Known rows, with every step that occurs:
w, b: [ -5   3   8   4 -12  -1  14  -2   0  -2   3   0 -10   8   1 -16  -5   4
  11  -8 -14 -11  -4  25  17   5 -10  14   0  -2  -1   6   5  -7  24  -1
   2  -4   0   7   7   1   7   8   4   7   8]
f, r, y, v: [ 26  10   0   3   7 -11 -13   2   5   3  -1  -2   7  11   1  10   1  13
   1 -30   4  13  -3  33  26  -8  17   7  11  26   6   8   1  -1   1   0
   3   4  -9   2   9   5  17   3  -6 -13  -2]
r, f, c, w: [ -1  26 -28   5 -10 -13  15  11 -18  -9 -10  -8  12  -3   0 -18 -15  -2
   0   1   5  -3  10 -20  -6   2  -3   4   7  -3  11   6   8  31   0   6
   4 -12  -4   5 -13   6  15 -18  -2  -4  -5]
f, c, w, b, y, v: [ 30  35 -13   8 -18 -10 -10  11   7  -4  -1  -9  11   2 -12  18 -20   9
   4   6 -18  -2   5   2  20  -5   9 -10  -4  -6   8  -1 -21   5   7  17
 -17   1 -17  -6   3 -12  -3  -5   9 -42  -3]
c, w, b, y, r: [  6  22 -14   4   4   5   8  -2  10  13   5  -4  -7  12  -4  21  -7  -7
   7   8 -19   0   9  11   2  -6  -2   0  -7   3   0   5   3 -13  -2 -12
   0   2 -11  -3  19  -2  -8   1   9 -25 -13]
r, y, b, w, c, f, v: [ -2 -27  -3   8  -3 -11  -3  -7  -4 -43   6  10  -9 -20   0 -16  -4  -1
  -8   8  11  17  -4  16  -4 -16   6   3  -5  24  -7 -24  -5  14   0  -2
 -13  -9  -5 -18   6  -9  -3  -2  -2  26   5]
w, b, y, r, f: [ -4  20   6   1  -5   9  20 -25   9   3   9  -3 -11   6  16  20  -1  -2
 -10   0 -25   0   6 -15  14  -1  -7  -4  -3   6   3  11  12 -13   4 -17
  13  -2  -1   3   8  18   0  -3   8   8  -5]
c, w, b, y, r, f: [  0  26 -16   7  -4   5  15 -10   7  12   6  -8  -7   7  14  16 -13 -16
   0   1 -28  -8  16 -15   3 -10  -6  -6  -9   1   5   9  13  -3  -5  -6
   6  -2  -2   8  17   9  -7 -14   8  -2 -14]
r, y, v: [ 13   6   6  12 -13 -10   9   6   8 -16   3   5  12  13  -1   6  -2  11
  -5 -22   3  21   1  25  15 -15  14   7   7  25  10  17  11  17  10   3
   0 -17  -3   9   5   2  26  -4  -1  -7  -3]
v, y, r, f, c, w, b: [ -7  32 -19  -7   8  12  22  10 -10  11   3 -29  10  -2   4   0 -14  -8
  -1  19 -24 -24  12 -19 -19   5  15 -15  -3  -9   4  16   3   4 -12   7
  -5   9  18   7 -14  -1 -22  -8   0 -12 -14]
f, c, w, b, y: [ 14  30 -20   3 -11  -2 -10   6   0   1   2  -9   2   0  -8   5 -16  11
   6   8  -2  -8  10  -1   5   7 -15   1  -5 -17  12 -14  -9   1   9   4
 -11  -4  -9  -7   5  -5 -11  -4   1 -28  -5]
v, y, b: [-23  -1  17  -3   1  15  -2   6   2  16   7  -4  -7  10  -2   4  16 -12
  -1 -13   5   4 -15  -1  -1  13  -4 -13   4  -2  -6   0  -2   6 -11  -9
   6   0  25  10 -15  -3  12   8  -1  -4   8]
f, c: [ -5  10  10  -6  -8  -1   7   2  -8 -19  -4   3   0   8 -11 -11   0  15
  -1   3  18   6  -2   6   8   6 -11  11   9  -5   5   1  -3   4  12  -1
   5  -5  -5   5 -15   5  11   1  -8 -10  -2]
v, y: [-18 -10  16  -7  -4  15  -1   9   3  25   2   8   1  13 -10   2  19   1
   2 -15   4  -3  -9 -11  -7  12 -21   3   2 -16   2   2  14  -1   0  -4
   9  -2  17  13  -5  -1  11   8   1   1   7]
c, f, r: [ 16 -15   7  -8  14   1 -10  -8  -2  22 -10   6   3  -2  -1  -7  -8  -8
  25 -21   2  -4   5  16  12  11   0  15  12  -4  -8  -3  12   1   4   2
   8   5  -8   5   6  10   8  10  -5  15  -4]
b, w, c, f, v, y: [-10 -42   2  -3   1   1  -9   8  -2  -2  -7  15  13 -12 -10 -18  11  13
  -2  14   7 -10  -4 -24 -23   2 -17   0  -4 -34  -3  -6  -4  -9  -4  14
  -1  -3  -1 -12   8  -7 -10  -4   1  18  13]
c, w, b, y: [  3   9 -20   8 -12   2  -6   4  10  17   8  -4  -1   3  -8   5 -10  -5
  17  -5 -17  -7   6   3   6   2 -24   2  -7 -11   9  -6   6  -2   9  -8
  -9  -9  -9 -10  23  -3  -2   1   4 -20  -1]
w, c, f: [  8 -20   4   0  -9  -4  16   8  -7  -4   0  11   2   1  -5 -15   2  -7
  13  -4   6  -3   5  15  -5  -5   1  28   0  -4 -12   4  20   4   9   9
  11 -11  -4  -1   1   4  10  -3   0  24  18]
r, f, v, y: [-30 -10  -1 -11  -6   6   8   5  -6  -4  -4  -7  12   1   6   3  13   8
   0 -16  -8 -13 -15 -49  -4   7 -16  -3  -1 -18   6  15   4  26  -6   3
  20   0  16   9  -2   7  14  -4   0  20   8]
v, y, r, f, c, w: [ -6  28 -18  -6  10   7  19  11 -13  16  -5 -18  15   0  -4   9  -2  -8
 -13  14  -2  -8   8 -30 -27   6   6 -11   5 -11   7  15   6  15 -23   6
   3  12  19   9 -22   6  -1  -6  -2 -16 -17]
f, r, y, b, w, c: [  7  -7  -4   4   5  -4 -23 -13   0 -12   4   3 -16  -4  18 -20   7  16
 -19 -17  27  11  -5  31  10  -5   8  -5   1  29  -1 -19 -15 -25   2 -20
 -13   0   0 -14   0  -4  -8   8  -6   3   2]

Rows:
[-13 -19  18 -12  16  11  12   3   6   7  -7   0   9   1 -13  18   5  -8
  11  14 -14  -7  -2 -11 -15  -2   7   8   5 -12  -9  15  10   4 -11   9
  15  13  -1   8   1   2   5   6   2   8 -10] => c, f, v, y, r
[  4  30 -19  -2   3  -7  21   6 -11 -10  -7 -12   6   2  -1  -2 -10 -10
  -9  15   3  -3  10 -11  -9  -8  10   6   1  13   7  11   4  20 -10   1
   9   6  -6  10 -16  13   7 -13   0 -14 -21] => y, r, f, c, w
[-28 -11  23   2   7  16 -17  -4   9  18  -1   5  -7   4  -4  -6  19  -3
 -18  -5  11   5 -15 -19  -2  16 -14 -25  -1  -8   5 -15  -8  -9  -5 -11
 -10   3  15   4  -6  -4 -13   8   8  -2   8] => v, y, b, w
[ 13  33  -9   2   0   6   2   3   1  -1  -1  -9   0   2 -10  20 -14   2
  -2  30  -8  -5  10  10   3  -4  -2  -3  -5  -2   6  -5  -9 -11   3  -7
  -9  11 -16  -2   4  -4 -12  -4   4 -38 -16] => f, c, w, b, y, r
[-22  -8  21  13   4   0 -16 -12   5  -2  -2   7 -15   5  -5 -20  10   1
 -14  -9  13  16 -13  11  16   5 -11 -13   4  16   1 -16 -12  -1  15 -16
 -14   0   4   6  -2   3  -5   3   0  -4   3] => y, b, w
[ 15 -22   2  -3  12  -2 -27 -16  -3   5  -4  10  -9  -9   7 -17  -6  -3
   5  -2  16   2  -3  20   7   4  10   0  -1  12  -8 -13 -15 -21   2  -1
 -14   8  -7  -7  -5  -2 -16   8  -5  14   7] => y, b, w, c, f, r
[ -5 -26  10 -14   6   9  20  11  -4  -5  -1   3  13  -3  -8   8  10  -5
  10  18 -11  -9  -2  -2 -28 -13  14  12   0 -12 -16  16   9  -4 -14  12
  18  13  -1   2   1  -7   2  -2   3   9  -1] => w, c, f, v, y, r
[ 41  -2  -2   0  11 -11  -4  -6   4   8  -4   1  14   0  -1  10 -17   1
  12 -18   0   8   8  34  15 -10  23  12   9  25  -5   9  13  12   4  11
  -2  -8  -9   2   5   5  12   6 -11  12  -7] => c, f, r, y, v
[-28 -21   9  -5  -3   2 -17  10  -3 -20   5   6   2  -4  -3 -10  21  15
 -12   6   7   2 -21 -15 -15   0  -4 -12  -5 -12  -3 -10 -28 -10  -2  -2
  -8   4   9  -7   1 -14 -11   2   2  -6  11] => f, v, y, b, w, c
[  4  39 -20  -3   1  -3  27   0 -13 -16   0 -18   0  -3   6  -9 -24  -8
   1  23 -14 -19  13   2   0  -3  20   2   1   9   6  11   0   9   2   9
   3   8   4   9  -6   3  -9  -9   1  -9 -18] => y, r, f, c, w, b
[  9  17 -15   7  -7 -11  -1  14 -10  -4  -7  -1  10   1 -15 -15 -11  -2
  11   5  16  -2   6   6  -3  -2 -10  14   3  -6  10  -4  -2  19   2   9
  -5  -2 -10   0  -6  -8  11  -4  -4 -29  -7] => f, c, w
[-11 -38  14  -6  15   2   6   3   0  -2  -5  16  13  -7 -13  -3   8   9
  -5  29   0  -7  -1 -12 -31  -5   6   4  -8 -20 -11   4  -1 -18 -10  13
   6  15  -9 -10   8   1 -14  -1   2  13  -2] => b, w, c, f, v, y, r
[ -1   5   4   4 -14  10  -1 -11  12   4   5   2 -14  12  -1  10   0  11
   1 -12 -15  -1   0   1  23   7 -26   2  -4 -10   5  -6   0 -15  11  -9
   4  -5  -7  -4  19   1   0   3   7  -5   5] => w, b, y
[-20 -26  18  -4  11   7 -18  -5   6   7  -8   1   3  -8 -13  -3   4  -9
  -1   8  -2  -4 -10 -18  -5   7  -5 -19   0 -10  -9 -16  -7  12 -10   3
 -15   4   9  -4  -2 -10 -10   7   3  14   6] => c, f, v, y, b, w
[-34 -17   3   0  -8  -1  -5  -5  -5 -21   3  -6  -2  -9  16 -12  19   8
 -18   1   0  -4 -23 -46 -11  -1   2 -22  -4 -10  -2  -4 -27   1  -8   2
  -1  -1  16   0  -3  -2 -10  -7   3  16  15] => r, f, v, y, b, w, c
[-10  12   7   6  -4  -2   2  -3   2 -10   5  -7 -16  10   5  -1   1  -9
  -7 -18  14  18  -6  31  12  -4   3   4   8  32  -1 -11  11  18   0 -17
  -3 -17  11   7  -5   1  22   3  -4   7  -1] => r, y, b
[-12 -21   5 -12  -4   1   1  15  -3 -11   2  -4   4  -8  -3   7   7 -14
  14   4 -10  -7 -11  -6 -24   1  15   5  -2 -10 -23  -2   0  17 -15  13
   4   4  12  -1  -8 -14   5   3   0  17   9] => w, c, f, v, y, b
[-13 -12   8   8  -8  -5  -9  -4  -1 -20   3  10 -19  -2   7 -25  10   4
 -12   0  17  13 -11  14  -2  -2  -3   1  -4  14  -3 -15 -19 -15  12 -11
  -7  -4   3  -6  -2  -4  -5   3  -1   3  16] => y, b, w, c
[  1 -25   5  -8  17   7 -31  -2   0  32  -2   2   1 -13   9  -7  10   0
  -3   1   9  -7 -11   1 -11  19   7 -17  -4  -6 -14 -18 -14 -25  -9   2
 -11  10  13  -6 -14 -12 -22  16  -3  15  11] => v, y, b, w, c, f, r
[-11  16   6   3   2   4  16 -20   7   5  -2   4 -13  10   5  27  10  -3
 -18  -9  -9  11   7 -30  10  -5 -13   3   2   7   5   7  17  -3  -8 -18
  29  -2  -5  10   0  21  14 -10   4   0 -11] => b, y, r, f
[ -2   6  16   1   6  10   7 -13  12   9   2   7  -9  14  -7  27  11   1
 -10   1   5  16   1  -4   8  -1 -17   7   6   7   2   0  10 -17  -2 -17
  18   3 -16   7   9  12  10   3   4 -19  -9] => b, y, r
[-15 -30  12   5   1   5  -7   3   4  14   2   8  -3 -12  -3 -10  13  -7
  -9  15   6  -1  -7  -5 -28  11   1 -15  -6 -10  -9 -15  -2 -10  -7   2
 -13  -7  16  -6  -8  -9 -18   6   2  25  15] => v, y, b, w, c, f
[ 21 -23  -4  -9   9  -3  -6  -3  -9  12  -5  12   4  -4   6 -12  -4  -2
  25 -16   9  -7   3  22   0   4   7  28   1  -4 -12   2   6 -10   5   6
   9   3  -9  -7   1  -1   5   9  -9  17  11] => w, c, f, r
[ 40 -21  -6  10   6 -12 -16  -5  -1   0  -5  16  13 -13   4 -13  -9  19
  -2  -7  15  10   8  29   8 -13  23   8   1  17  -1   1   2 -10   5  10
 -14  -2 -15 -13  10   3  -8   1  -5  16   2] => b, w, c, f, r, y, v
[ 26  42 -24  12 -24 -15   0   5   1  -8   0 -16  10  -5   8  16 -22   8
   0   5 -22  -4  12 -24  18  -4   9 -15  -5  -1  13   5 -11  21   5  19
 -10  -2  -8   1   2   0  -6 -12   6 -19   1] => r, f, c, w, b, y, v
[ 22  -2  -8  -7   7  -1  -7  -7  -3 -10   5  -1  -9 -11  14   1  -9 -12
  12 -14   6   6   4  38   1  -8  27   9   3  26 -10  -8  10   0  -7  -6
  -3  -3   6  -8  -7  -8   7   3 -11  21   5] => w, c, f, r, y, b
